What can hang from each mark
q_772: q_638
q_8: q_760
q_357: q_8 q_760 q_772
q_760: q_8 q_88 q_357 q_516 q_808
q_638: q_772
q_808: q_760
q_158: q_638

Known rows, with every way that one mark hangs from another
q_808{q_760{q_8 q_357{q_772}}}: |  1.43 |  0.61 |  5.91 |  1.63 | -1.60 | -3.63 |  3.50 |  1.45 | -0.80 | -1.79 |  0.19 | -0.33 |  1.51 | -1.52 |  0.66 | -1.25 | -0.87 |
q_808{q_760{q_8 q_357}}: |  3.22 |  1.89 |  3.48 | -0.29 | -1.78 | -2.25 |  3.12 |  0.50 |  0.60 | -2.45 | -2.81 |  0.01 |  2.24 | -2.85 |  0.76 | -0.29 | -1.02 |
q_8{q_760{q_88 q_516 q_808}}: |  1.09 |  2.86 | -2.50 | -3.51 |  1.38 | -0.14 | -3.70 | -2.50 |  2.14 |  2.16 | -1.35 |  4.64 |  3.26 | -3.38 |  1.84 | -0.23 |  1.16 |
q_158{q_638{q_772}}: | -2.31 |  2.12 |  3.56 |  6.75 | -1.49 |  5.45 |  4.32 |  3.73 | -0.11 | -2.86 |  3.83 |  1.25 |  5.29 |  1.40 |  7.56 |  0.02 | -0.33 |
q_8{q_760{q_88 q_357 q_808}}: |  2.17 |  1.63 | -2.01 | -1.28 | -0.80 |  0.03 | -1.44 | -1.71 | -0.54 |  1.87 | -1.37 |  2.96 |  2.36 | -3.24 |  0.29 | -3.30 |  0.96 |
q_8{q_760{q_88 q_357{q_772} q_808}}: |  0.45 |  0.47 |  0.53 |  0.56 | -0.64 | -1.34 | -1.16 | -0.53 | -2.00 |  2.75 |  1.80 |  2.70 |  1.52 | -1.89 |  0.32 | -4.18 |  1.26 |
q_357{q_760{q_8 q_88 q_516 q_808} q_772{q_638}}: |  0.23 | -3.10 |  3.45 |  3.38 |  2.05 | -2.94 | -2.29 | -1.90 |  0.48 |  0.12 |  2.35 |  1.60 |  2.39 |  0.73 | -0.70 |  2.31 | -1.46 |
q_760{q_8 q_88 q_516 q_808}: |  3.92 |  0.74 | -0.84 | -2.52 |  0.42 | -3.40 | -3.26 | -1.88 |  1.10 | -1.13 | -1.60 |  3.18 |  2.43 | -3.47 | -1.67 |  0.12 | -0.28 |
q_8{q_760{q_808}}: | -1.75 |  2.01 | -0.96 |  1.93 | -0.69 |  2.94 | -1.14 |  0.22 |  0.06 |  2.53 |  2.44 |  3.97 |  5.41 | -1.31 |  3.69 | -0.63 |  0.17 |
q_760{q_357}: |  0.28 |  1.11 |  1.23 |  2.59 | -2.89 |  0.82 |  2.27 |  1.84 |  1.25 | -1.69 |  1.68 |  0.95 |  3.39 | -1.79 |  3.44 |  0.08 |  1.18 |
q_760{q_88 q_357{q_8 q_772} q_808}: |  2.84 | -3.72 |  4.25 | -0.07 | -0.67 | -3.99 | -1.07 | -1.16 | -1.48 |  1.67 |  3.32 |  1.25 | -0.36 | -2.37 |  1.83 | -6.05 | -0.94 |
q_8{q_760{q_88 q_357 q_516 q_808}}: |  3.47 |  2.01 | -3.09 | -3.38 | -0.01 | -1.65 | -1.85 | -3.26 |  2.57 |  0.58 | -2.78 |  2.84 |  1.43 | -4.18 | -0.46 | -0.53 |  2.53 |
q_8{q_760{q_357 q_516}}: |  0.49 |  2.18 | -0.87 | -0.04 | -0.96 |  0.51 |  2.11 | -0.61 |  4.40 | -1.29 | -1.06 |  1.17 |  3.04 | -3.18 |  3.37 |  2.45 |  2.67 |
q_638{q_772}: | -2.90 |  2.36 |  2.78 |  4.98 | -0.57 |  4.85 |  2.20 |  3.65 | -0.57 | -0.91 |  2.69 |  2.55 |  5.61 |  0.03 |  6.33 |  0.99 | -0.65 |
q_357{q_8 q_772{q_638}}: | -3.95 | -2.97 |  8.42 |  6.33 |  0.55 |  0.01 |  1.71 |  3.51 | -0.01 |  0.31 |  8.92 |  0.17 |  4.40 |  1.62 |  9.07 | -0.34 | -2.53 |
q_808{q_760{q_516}}: |  0.28 |  4.25 |  1.89 | -3.16 |  0.29 | -0.68 |  0.47 |  0.02 |  3.98 | -0.94 | -1.48 |  3.16 |  3.60 | -2.30 |  5.13 |  2.56 |  0.45 |
q_808{q_760{q_8 q_88 q_357{q_772} q_516}}: |  4.14 |  1.59 |  4.43 | -3.98 |  0.43 | -6.80 |  1.07 | -1.31 |  1.19 | -2.37 | -3.78 |  0.61 | -0.67 | -3.39 | -0.91 | -0.78 |  0.10 |

Rows
|  2.78 | -2.38 |  4.59 | -2.13 |  0.24 | -5.08 |  0.40 | -1.52 |  2.50 | -0.69 |  1.05 |  0.26 | -0.86 | -3.22 |  4.04 | -2.42 |  0.64 | | q_760{q_88 q_357{q_8 q_772} q_516}
|  0.99 | -2.48 |  3.84 |  5.91 | -1.52 | -3.71 |  1.15 |  1.10 |  1.06 | -4.22 |  5.04 | -0.65 |  1.86 |  0.29 | -2.24 |  3.20 |  0.27 | | q_760{q_8 q_357{q_772{q_638}} q_516 q_808}
|  3.09 |  0.83 | -1.09 | -0.83 | -1.87 | -1.31 | -1.73 | -0.66 | -0.57 |  0.07 | -0.10 |  2.81 |  1.76 | -2.78 | -0.54 | -3.12 |  0.72 | | q_760{q_88 q_357 q_808}
| -0.25 | -1.20 |  1.55 |  0.92 |  0.07 |  1.79 | -0.87 | -1.14 |  0.55 |  3.20 |  2.81 |  2.57 |  4.34 | -2.35 |  5.93 | -2.70 | -1.75 | | q_357{q_8{q_760{q_808}}}
|  1.33 | -0.69 |  1.85 |  0.64 |  0.60 | -0.14 | -0.65 | -1.48 | -0.06 |  0.94 | -2.41 |  1.81 |  3.68 | -1.73 |  2.27 | -0.75 | -1.83 | | q_357{q_760{q_8 q_88}}
| -0.94 | -2.11 |  3.03 |  0.58 |  1.09 | -1.18 | -1.14 | -1.78 |  2.01 |  2.47 |  4.45 |  2.45 |  2.49 | -1.71 |  5.26 | -0.99 | -0.21 | | q_357{q_8{q_760{q_516 q_808}} q_772}
|  3.85 | -0.51 |  6.15 | -5.69 |  1.34 | -6.25 |  0.81 | -2.72 |  2.62 | -0.17 | -1.97 |  0.45 | -1.58 | -3.78 |  4.04 | -3.08 | -0.33 | | q_808{q_760{q_88 q_357{q_8 q_772} q_516}}
|  3.99 | -3.39 |  3.03 | -2.25 |  0.06 | -5.63 | -1.58 | -3.06 |  1.36 |  0.12 |  1.91 |  1.45 | -1.22 | -3.31 |  1.10 | -3.34 |  0.54 | | q_760{q_88 q_357{q_8 q_772} q_516 q_808}
|  0.88 | -0.84 |  1.29 |  1.87 |  0.11 | -0.06 |  0.72 | -1.62 |  3.97 | -1.42 | -1.34 |  1.12 |  3.82 | -1.60 |  2.36 |  3.96 | -0.26 | | q_357{q_760{q_8 q_516}}
|  1.46 |  0.80 | -0.50 | -1.59 |  0.13 | -2.92 | -1.74 | -2.33 |  0.98 |  1.24 |  0.29 |  2.76 |  0.57 | -2.74 | -0.53 | -1.53 |  2.54 | | q_8{q_760{q_88 q_357{q_772} q_516 q_808}}
| -2.36 | -4.45 |  7.88 |  3.79 |  2.56 | -0.65 | -0.14 | -0.30 | -0.07 |  2.85 |  5.07 |  0.52 |  3.01 |  1.17 |  8.11 | -1.72 | -3.32 | | q_357{q_8 q_760{q_88} q_772{q_638}}
| -0.29 |  3.88 | -1.10 | -3.44 |  1.63 |  0.12 | -1.77 | -1.14 |  3.12 |  1.34 | -2.27 |  3.69 |  3.76 | -3.30 |  4.96 |  0.57 |  1.30 | | q_8{q_760{q_88 q_516}}
| -0.10 |  0.25 |  1.39 |  1.54 |  1.02 | -2.27 | -1.23 | -0.76 |  0.98 |  0.14 |  2.75 |  1.61 |  1.63 | -0.73 |  0.21 |  0.72 |  1.60 | | q_8{q_760{q_88 q_357{q_772{q_638}} q_516 q_808}}
|  6.08 | -0.06 | -1.10 | -2.32 | -1.18 | -4.73 | -1.63 | -2.63 |  1.52 | -2.86 | -3.08 |  1.62 |  0.31 | -4.24 | -4.06 | -0.17 |  0.69 | | q_760{q_8 q_88 q_357 q_516 q_808}
|  2.59 |  1.69 |  0.64 | -2.27 |  0.61 | -2.95 | -1.40 | -0.40 |  2.23 | -1.94 | -2.56 |  2.40 |  2.73 | -3.49 |  1.46 |  1.09 | -0.17 | | q_760{q_8 q_88 q_516}
| -0.10 |  0.12 |  0.09 |  1.78 | -1.16 | -1.19 |  0.37 | -0.87 |  1.96 |  0.21 |  2.93 |  2.06 |  1.82 | -1.67 |  0.43 |  0.66 |  2.75 | | q_8{q_760{q_357{q_772} q_516 q_808}}
|  2.64 |  1.08 |  6.23 | -1.06 |  1.24 | -6.25 |  1.54 |  0.06 |  1.28 | -3.31 | -1.29 | -0.61 |  0.33 | -1.50 | -0.30 |  1.46 | -0.72 | | q_808{q_760{q_8 q_88 q_357{q_772{q_638}} q_516}}
|  1.83 | -3.97 |  1.24 |  0.01 |  0.58 |  0.01 | -1.36 | -4.36 |  4.06 |  1.47 |  1.37 |  2.17 |  2.54 | -2.00 |  4.59 |  1.07 | -1.15 | | q_357{q_8 q_760{q_516 q_808}}
